What can hang from each mark:
Q205: Q954
Q712: Q954
Q373: Q954
Q596: Q204 Q353 Q712
Q829: Q954
Q204: Q596 Q954
Q954: Q204 Q205 Q373 Q381 Q707
Q353: Q596

Each row was made from one small tree. Brackets hold a mark, then the marks that hang from it, in the order of their numbers. Every link used is in the known rows. Write each row's tree.
Known rows:
(Q712 (Q954 Q204 Q205 Q707)): [0.7,-16.0,15.5,2.9,-10.8,2.2,11.6,19.7,19.1,-28.2,26.0,-11.7,-6.9,2.4,22.5,-21.6,-5.4,-14.0,21.7,-1.7,1.2,28.6,-37.3,17.2,-35.3]
(Q954 Q204 Q707): [6.0,4.7,6.8,-20.4,17.0,-9.2,2.3,23.4,-0.9,-34.3,26.2,13.9,-6.0,-6.3,5.2,-10.6,16.4,-16.9,6.8,-12.7,-6.4,12.1,8.9,16.3,-27.0]
(Q712 (Q954 Q204 Q205 Q381)): [-23.9,-20.2,9.9,2.4,-16.1,0.6,12.3,1.7,6.7,-19.5,17.8,-13.6,-3.9,22.4,33.6,0.0,-10.9,-5.2,9.9,32.2,19.1,11.2,-39.0,-21.8,-13.7]
(Q353 (Q596 (Q204 (Q954 Q373)) Q712)): [31.6,24.0,12.5,0.6,31.8,-24.5,-45.7,43.7,-29.9,2.3,24.0,-3.5,-23.9,-27.2,43.9,-57.2,15.0,13.7,-12.6,14.1,-3.1,-34.4,5.4,30.3,-13.6]
(Q204 (Q596 Q353) (Q954 Q381)): [-17.8,-22.8,14.2,-25.4,-11.4,-40.2,13.5,19.8,-46.8,18.4,-15.6,20.1,-44.9,1.1,51.4,-33.3,-6.9,15.3,-2.8,27.1,17.7,-13.1,51.9,-17.1,-5.4]
(Q829 (Q954 Q205)): [-21.3,-8.5,-2.8,8.1,-11.2,0.7,22.1,-16.9,2.1,19.0,-12.1,-1.2,-7.9,1.2,-19.3,-2.6,-10.2,-3.9,27.4,1.4,19.1,3.2,-40.3,15.9,-0.2]
(Q712 (Q954 Q204)): [-7.1,-2.6,-4.5,0.5,-7.3,11.5,-1.4,9.7,3.4,-36.8,24.3,-12.7,5.7,7.9,15.1,-12.1,-3.7,-4.9,7.2,23.2,6.3,22.8,-45.1,-4.0,-13.8]
(Q829 (Q954 Q381 Q707)): [-28.1,1.6,19.3,-11.3,12.8,-23.1,6.5,-13.9,-31.4,8.5,6.2,25.6,-20.8,12.9,-18.7,-26.3,8.8,8.8,-11.4,22.9,-23.2,-1.0,49.2,-7.6,-16.1]
(Q954 Q204 Q373 Q707): [17.1,6.3,10.0,-14.4,38.8,-13.6,-7.2,15.2,-19.7,-29.4,40.4,5.3,10.5,-17.1,-2.0,1.6,22.7,-24.0,-1.5,5.9,-18.3,-4.7,7.3,23.5,-19.7]
(Q373 (Q954 Q204 Q707)): [1.0,14.1,-1.8,-34.7,30.4,4.5,9.7,22.1,-26.6,-21.5,25.3,20.3,-1.0,-12.2,7.7,-32.6,8.7,-4.5,21.9,-12.7,-10.8,6.4,8.4,16.4,-36.0]
(Q954 (Q204 Q596) Q205 Q381 Q707): [-25.4,-14.9,21.5,-18.8,15.4,-43.4,28.0,19.7,-8.9,-1.9,22.1,15.6,-42.2,15.2,29.2,-5.3,5.4,-31.0,13.6,-4.9,16.0,-8.1,40.3,-5.7,-32.0]
(Q954 Q205): [-1.9,-14.5,2.5,9.8,-10.8,1.7,14.9,-0.4,16.1,11.0,-6.6,-9.8,-4.8,-0.2,10.1,12.1,-9.3,-8.7,18.0,-11.7,17.1,-0.8,-25.7,8.3,-4.1]
(Q205 (Q954 Q204 Q381 Q707)): [-12.6,8.0,27.3,-8.8,36.3,-10.9,-6.9,-1.9,-20.5,-23.9,39.7,31.0,-10.7,21.8,0.6,-12.6,39.4,-13.0,4.0,5.9,-21.8,7.1,35.3,6.8,-20.2]
(Q373 (Q954 Q204)): [-5.9,11.9,-17.7,-31.0,24.3,16.5,11.6,9.9,-26.5,-16.9,13.9,10.5,7.0,-7.5,9.6,-12.4,0.3,-0.3,24.4,1.2,7.8,-1.7,-24.8,2.5,-18.7]
(Q954 Q205 Q707): [9.0,-11.5,19.5,4.7,-2.7,-11.4,12.1,10.5,15.5,10.9,1.1,-0.7,-13.2,-7.6,6.6,-7.8,-1.1,-13.6,14.1,-26.0,-4.3,4.3,4.7,22.4,-21.0]
(Q205 Q954): [0.3,6.4,7.6,18.2,16.4,12.6,-7.3,-15.1,-4.5,2.5,14.0,9.3,3.4,11.3,-12.5,-7.3,21.1,-2.9,15.8,-4.8,-12.4,7.4,-3.6,18.4,5.2]
(Q596 Q204 Q353): [29.2,6.7,0.2,-9.8,-0.4,-24.2,-15.0,7.1,12.2,-8.1,-15.2,-0.3,-47.7,-21.9,28.7,-16.3,-5.4,17.1,6.8,-9.1,15.6,-18.6,34.5,21.0,-7.9]
(Q205 (Q954 Q204 Q373 Q381 Q707)): [-3.4,14.3,29.4,-0.9,59.1,-12.0,-15.9,-6.2,-39.1,-17.1,55.4,20.1,6.7,8.4,-4.7,-1.4,47.4,-19.9,-3.5,23.1,-33.6,-6.9,37.5,13.4,-11.5]
(Q829 (Q954 Q707)): [-11.2,4.5,8.4,-7.0,10.4,-12.5,6.7,-5.6,-14.8,2.2,6.6,17.7,-13.1,-4.2,-27.2,-30.3,10.0,2.9,4.6,0.0,-20.8,10.3,19.5,20.1,-18.3]
(Q596 Q204 (Q712 (Q954 Q205))): [8.0,0.6,20.2,23.8,-9.8,-5.6,-26.4,12.3,32.9,5.0,10.1,-28.9,-30.5,5.7,43.3,-34.7,-18.3,9.9,18.7,-6.4,11.8,-4.3,-43.0,5.5,-21.6]
(Q954 Q707): [5.5,0.2,14.9,-6.3,8.4,-12.2,-0.9,11.4,-2.4,-3.0,9.4,8.4,-9.6,-8.5,-1.7,-17.4,7.9,-4.2,-4.2,-14.7,-20.9,6.4,31.5,14.2,-19.4]
(Q205 (Q954 (Q204 Q596) Q373 Q381)): [-22.7,7.5,11.0,3.9,56.8,-23.9,0.8,-10.7,-48.1,-1.5,49.3,14.9,-8.8,20.2,2.8,6.3,35.3,-27.1,4.4,37.9,-4.6,-21.2,31.3,-4.7,2.6]
(Q596 (Q712 (Q954 Q205))): [-18.2,-15.6,20.6,17.1,-15.2,8.1,-19.5,8.1,20.6,9.7,5.6,-21.2,-14.4,16.6,24.2,-23.9,-19.6,5.6,22.6,-0.4,14.5,9.0,-62.0,-2.4,-24.6]
(Q205 (Q954 Q381)): [-19.5,6.0,21.1,12.3,19.8,1.4,-7.1,-20.5,-20.8,11.4,13.6,17.9,-4.5,26.6,-2.2,-1.3,23.0,3.6,-0.8,18.5,-12.7,-5.1,29.2,-9.9,8.2]

Write each row's tree:
[-13.7,13.0,20.6,-17.2,19.4,-11.0,-46.0,55.5,5.4,-42.4,44.7,8.3,-49.9,6.9,24.5,-67.5,8.0,3.9,6.8,-0.1,0.2,8.9,-13.6,24.1,-59.7] => (Q353 (Q596 (Q712 (Q954 Q204 Q707))))
[-17.6,-17.2,26.3,-0.4,-8.4,-7.9,12.8,11.6,6.5,-23.2,26.7,-6.7,-13.4,15.8,32.6,-16.9,-3.2,-9.2,6.1,17.7,-0.6,16.4,-8.0,-9.0,-31.5] => (Q712 (Q954 Q204 Q205 Q381 Q707))
[6.9,23.5,11.6,10.6,5.5,-12.3,-53.9,31.7,18.3,-10.7,21.7,-13.7,-58.2,3.4,38.1,-63.8,-3.8,25.3,-7.7,8.4,4.1,-15.4,1.0,16.1,-30.7] => (Q353 (Q596 Q204 (Q712 Q954)))
[-6.4,-13.8,12.4,-21.6,2.1,-31.4,-1.6,35.3,-6.6,-30.6,22.9,4.4,-62.3,-4.0,35.1,-44.9,-5.9,-3.5,18.5,7.1,8.5,14.8,25.0,17.7,-45.5] => (Q712 (Q954 (Q204 (Q596 Q353)) Q707))
[-14.8,9.1,9.0,-41.6,31.9,-6.9,10.8,12.1,-38.0,-13.5,24.2,26.0,-6.5,2.0,17.4,-28.8,10.3,4.4,5.8,9.0,-15.6,-6.2,35.6,-11.8,-33.7] => (Q373 (Q954 Q204 Q381 Q707))
[-27.1,-10.3,10.1,10.6,12.9,-15.4,14.3,-34.1,-30.4,32.0,5.3,-2.0,1.7,2.7,-18.0,9.4,0.1,-5.6,2.1,41.4,1.6,-23.5,-8.9,-5.2,7.9] => (Q829 (Q954 Q205 Q373 Q381))
[22.9,-6.7,21.1,-8.4,-15.0,-24.8,-21.3,36.8,3.1,9.4,-17.8,-2.2,-45.1,-24.4,65.5,-43.6,-10.0,18.1,30.4,-20.2,30.2,-13.6,-25.3,26.4,-23.8] => (Q596 (Q204 (Q954 Q205)) Q353 Q712)
[-5.1,12.3,0.1,8.2,54.3,-14.1,0.9,-2.7,-35.4,-8.6,49.5,6.2,-5.2,5.0,-7.2,3.3,34.5,-33.0,20.0,16.2,-1.8,-10.7,2.5,20.5,0.0] => (Q205 (Q954 (Q204 Q596) Q373))
[36.1,0.3,2.6,-11.6,-14.9,-20.0,-6.0,24.1,-13.8,-5.4,-16.2,0.9,-27.2,-31.1,50.3,-38.3,-2.7,23.9,4.7,2.3,8.7,-3.5,19.8,22.1,-5.1] => (Q596 (Q204 Q954) Q353)
[6.6,-15.9,17.0,-25.3,-5.2,-40.7,10.4,40.0,-34.8,9.3,-4.7,19.8,-47.9,-20.9,38.5,-56.7,2.3,6.3,8.5,-6.5,-1.8,4.5,55.3,23.0,-28.6] => (Q204 (Q596 Q353) (Q954 Q707))
[-2.6,-12.3,-2.8,-8.7,16.1,-25.2,-5.9,14.5,-21.1,-22.4,26.2,-12.8,-35.6,-10.5,28.5,-18.8,-6.2,-6.7,14.2,38.2,16.8,-5.9,-5.0,9.6,-17.5] => (Q712 (Q954 (Q204 (Q596 Q353)) Q373))
[15.7,-20.5,8.2,16.8,-5.2,1.1,15.8,8.1,-26.0,19.5,6.5,-16.8,34.3,-24.2,23.4,1.5,1.2,-8.4,8.3,19.1,-1.7,-3.8,-41.7,14.1,9.3] => (Q204 (Q954 Q205 Q373))
[-11.9,2.4,0.7,-16.2,26.9,-22.7,-0.9,10.0,-14.3,-17.1,17.4,24.6,-52.8,4.7,13.9,-15.5,17.6,-12.7,39.2,-6.2,26.9,-1.7,14.5,27.5,-16.1] => (Q205 (Q954 (Q204 (Q596 Q353))))
[4.9,-8.2,12.8,-11.0,6.4,-7.8,16.2,22.8,15.6,-21.8,16.4,5.9,-9.0,-5.9,13.3,-0.5,7.4,-28.5,24.2,-25.0,9.7,13.2,-18.2,24.9,-30.5] => (Q954 Q204 Q205 Q707)
[-9.2,-12.7,14.4,-0.7,16.9,-33.2,15.1,9.1,-66.2,28.7,18.4,-0.5,5.2,-1.4,31.6,-15.5,9.1,-2.1,-21.3,49.2,-12.7,-21.3,41.1,-26.4,10.3] => (Q204 Q596 (Q954 Q373 Q381))
[-21.3,9.1,-4.8,-36.0,25.7,3.4,13.5,2.9,-41.5,-11.3,13.7,18.9,1.7,8.6,16.9,-9.3,3.2,3.8,10.2,22.6,6.8,-12.7,7.4,-25.1,-14.2] => (Q373 (Q954 Q204 Q381))
[0.9,-5.5,-4.4,-25.9,31.9,-38.3,-1.5,17.2,-27.0,-14.7,16.7,7.0,-40.7,-20.2,18.3,2.7,4.2,-19.0,14.3,17.4,26.0,-24.8,15.9,15.8,-10.5] => (Q954 (Q204 (Q596 Q353)) Q373)
[-23.6,8.2,25.2,-10.2,44.1,-31.4,6.7,8.2,-28.3,-10.2,47.8,33.1,-36.5,28.8,9.8,-22.4,36.7,-22.2,11.2,4.2,-10.7,-0.8,61.4,1.2,-23.3] => (Q205 (Q954 (Q204 Q596) Q381 Q707))
[5.5,-5.6,12.1,-11.3,10.5,3.8,22.9,10.3,-11.7,24.1,-0.9,2.5,-6.7,-13.7,9.2,-28.3,-7.6,3.1,28.9,-25.9,-9.8,-1.4,6.8,20.2,-30.6] => (Q373 (Q954 Q205 Q707))
[4.0,-10.3,10.9,-4.3,35.1,-34.3,20.4,22.3,-12.7,-2.5,38.6,-3.0,-17.8,-12.3,12.2,2.3,9.6,-44.5,21.8,-6.3,4.3,-11.6,10.1,24.5,-26.2] => (Q954 (Q204 Q596) Q205 Q373 Q707)
[-21.7,-15.5,34.9,10.9,1.0,-26.2,-6.4,29.1,7.9,19.8,22.9,-12.8,-50.5,17.3,28.9,-48.7,-14.6,-6.4,25.0,-14.7,0.0,6.1,-7.1,5.5,-44.7] => (Q204 (Q596 (Q712 (Q954 Q205 Q707))))
[-17.8,8.1,-19.4,-33.0,28.5,-7.6,25.2,17.9,-36.7,-3.5,18.4,11.5,-16.9,-2.4,15.0,-21.4,-3.2,-8.7,30.6,0.0,17.5,-8.6,-1.2,-1.0,-21.9] => (Q373 (Q954 (Q204 Q596)))
[-34.8,-24.4,9.7,2.4,-9.1,-20.1,23.4,8.5,-2.3,-5.1,23.5,-12.2,-30.1,29.5,41.6,-8.0,-14.9,-14.4,13.7,31.3,26.2,1.7,-15.0,-26.2,-18.6] => (Q712 (Q954 (Q204 Q596) Q205 Q381))
[-14.3,-15.3,-6.2,-18.1,-6.6,-19.4,1.8,20.8,-4.7,-27.6,12.7,-3.8,-52.1,2.9,35.7,-29.7,-14.4,-0.3,19.7,20.3,28.6,8.8,-4.9,2.8,-26.5] => (Q712 (Q954 (Q204 (Q596 Q353))))
[-33.1,7.3,9.8,-4.0,35.3,-19.6,7.8,-5.2,-28.7,-7.1,35.2,24.3,-26.9,33.3,11.8,-4.1,27.1,-20.6,13.4,15.6,6.1,-7.2,31.5,-11.1,-5.7] => (Q205 (Q954 (Q204 Q596) Q381))
[-29.1,-7.9,2.6,-3.9,22.5,-13.8,15.6,-20.6,-28.9,-1.2,19.4,3.5,4.9,3.4,-12.3,19.2,6.6,-19.3,11.8,44.3,18.1,-16.8,-30.9,0.3,-0.3] => (Q829 (Q954 Q204 Q205 Q373 Q381))
[6.5,-18.8,36.2,4.5,5.1,-20.0,12.4,12.5,-41.1,26.7,14.3,-0.7,18.6,-13.8,29.9,-14.9,9.2,-5.7,-7.4,23.5,-24.9,-8.8,20.2,2.0,-6.3] => (Q204 (Q954 Q205 Q373 Q381 Q707))
[9.5,27.9,6.7,-4.7,23.8,-24.1,-49.0,35.6,12.7,-5.0,10.1,5.5,-59.3,-4.7,27.3,-46.1,6.5,15.7,-3.8,-14.3,13.8,-33.3,21.9,24.4,-23.5] => (Q353 (Q596 Q204 Q712))
[-16.4,-29.7,-1.5,-6.2,-18.2,-20.8,16.4,21.7,13.1,-13.7,3.9,-10.3,-57.0,-0.6,44.7,-18.2,-23.8,-6.1,39.1,8.6,45.5,8.8,-31.5,12.3,-29.3] => (Q712 (Q954 (Q204 (Q596 Q353)) Q205))
[2.6,-1.9,4.5,-26.5,19.4,3.0,25.8,20.4,-10.8,-7.0,15.6,11.9,-2.6,-14.3,14.4,-22.2,-0.4,-12.2,38.4,-26.1,4.4,4.4,-17.9,24.9,-38.2] => (Q373 (Q954 Q204 Q205 Q707))
[47.1,-13.1,9.4,6.3,-4.8,-22.8,0.1,18.3,-15.6,12.8,-11.4,-17.5,-12.4,-47.9,52.0,-16.2,-3.7,7.1,15.3,8.1,13.3,-20.1,-6.7,37.1,1.9] => (Q596 (Q204 (Q954 Q205 Q373)) Q353)
[-1.5,-6.6,33.1,13.4,16.6,-14.4,-14.2,-5.7,-27.0,2.3,32.0,-10.1,2.6,5.1,12.5,-23.4,5.6,8.3,-28.7,49.3,-44.9,-2.9,41.2,-15.9,-12.7] => (Q712 (Q954 Q373 Q381 Q707))
[-20.2,7.5,15.1,-19.7,43.0,-23.2,0.3,-9.2,-47.5,-17.1,36.1,20.8,0.4,-1.7,-21.1,-10.4,23.7,-14.6,-12.1,43.5,-20.7,-10.2,24.7,3.1,-18.1] => (Q829 (Q954 Q204 Q373 Q381 Q707))
[-44.1,4.9,14.9,-28.4,34.7,-35.5,-13.4,24.7,-21.7,-7.0,27.8,21.5,-43.9,30.9,30.5,-13.3,5.8,-14.6,7.4,9.6,26.2,-22.0,16.3,-30.6,-26.1] => (Q954 (Q204 (Q596 Q712)) Q381)
[-5.9,-17.4,18.9,12.1,12.7,-13.1,7.7,-15.7,-16.9,25.1,6.8,-10.3,6.2,-0.7,10.5,23.1,0.3,-12.9,-7.0,27.5,1.7,-27.4,2.7,-12.8,8.8] => (Q954 Q205 Q373 Q381)
[-18.4,-33.7,16.0,-14.4,-23.7,-39.9,27.3,20.1,-33.2,33.5,-22.5,9.0,-46.8,-2.6,59.0,-22.3,-16.3,7.9,16.4,13.5,31.7,-14.9,26.5,-10.0,-10.3] => (Q204 (Q596 Q353) (Q954 Q205 Q381))
[-11.5,11.4,-10.8,-9.0,31.5,-1.3,3.2,-13.6,-32.4,-20.9,27.1,6.7,16.0,-9.6,-27.7,2.7,15.3,-16.3,7.6,35.5,1.7,-5.8,-38.5,16.4,-1.3] => (Q829 (Q954 Q204 Q373))
[28.7,18.0,32.6,17.3,32.7,-19.3,-48.7,16.4,-3.1,-5.3,42.7,-22.1,-19.7,-9.4,25.4,-48.8,8.0,7.2,-11.3,13.8,-38.8,-9.9,16.9,15.4,-30.2] => (Q596 Q204 (Q712 (Q954 Q373 Q707)))
[22.8,-5.5,29.4,3.6,-10.1,-28.8,15.3,22.1,-13.6,14.0,1.5,-0.4,-11.4,-10.4,57.0,-34.6,3.6,5.2,-7.2,0.8,-12.9,-4.3,41.3,4.3,-14.4] => (Q596 (Q204 (Q954 Q205 Q381 Q707)))
[-27.3,5.9,7.7,-40.8,39.5,-29.2,22.2,20.8,-50.3,-0.1,31.4,28.0,-34.4,8.5,26.1,-37.5,5.1,-6.6,8.9,7.7,-8.8,-14.2,64.9,-16.5,-36.5] => (Q373 (Q954 (Q204 Q596) Q381 Q707))
[-28.1,-3.6,15.8,8.8,4.4,-13.8,-20.4,19.2,-5.6,10.3,21.2,-10.8,-37.1,25.4,26.1,-39.9,-14.9,5.1,8.9,10.6,2.4,1.5,-12.7,-17.0,-23.6] => (Q204 (Q596 (Q712 Q954)))
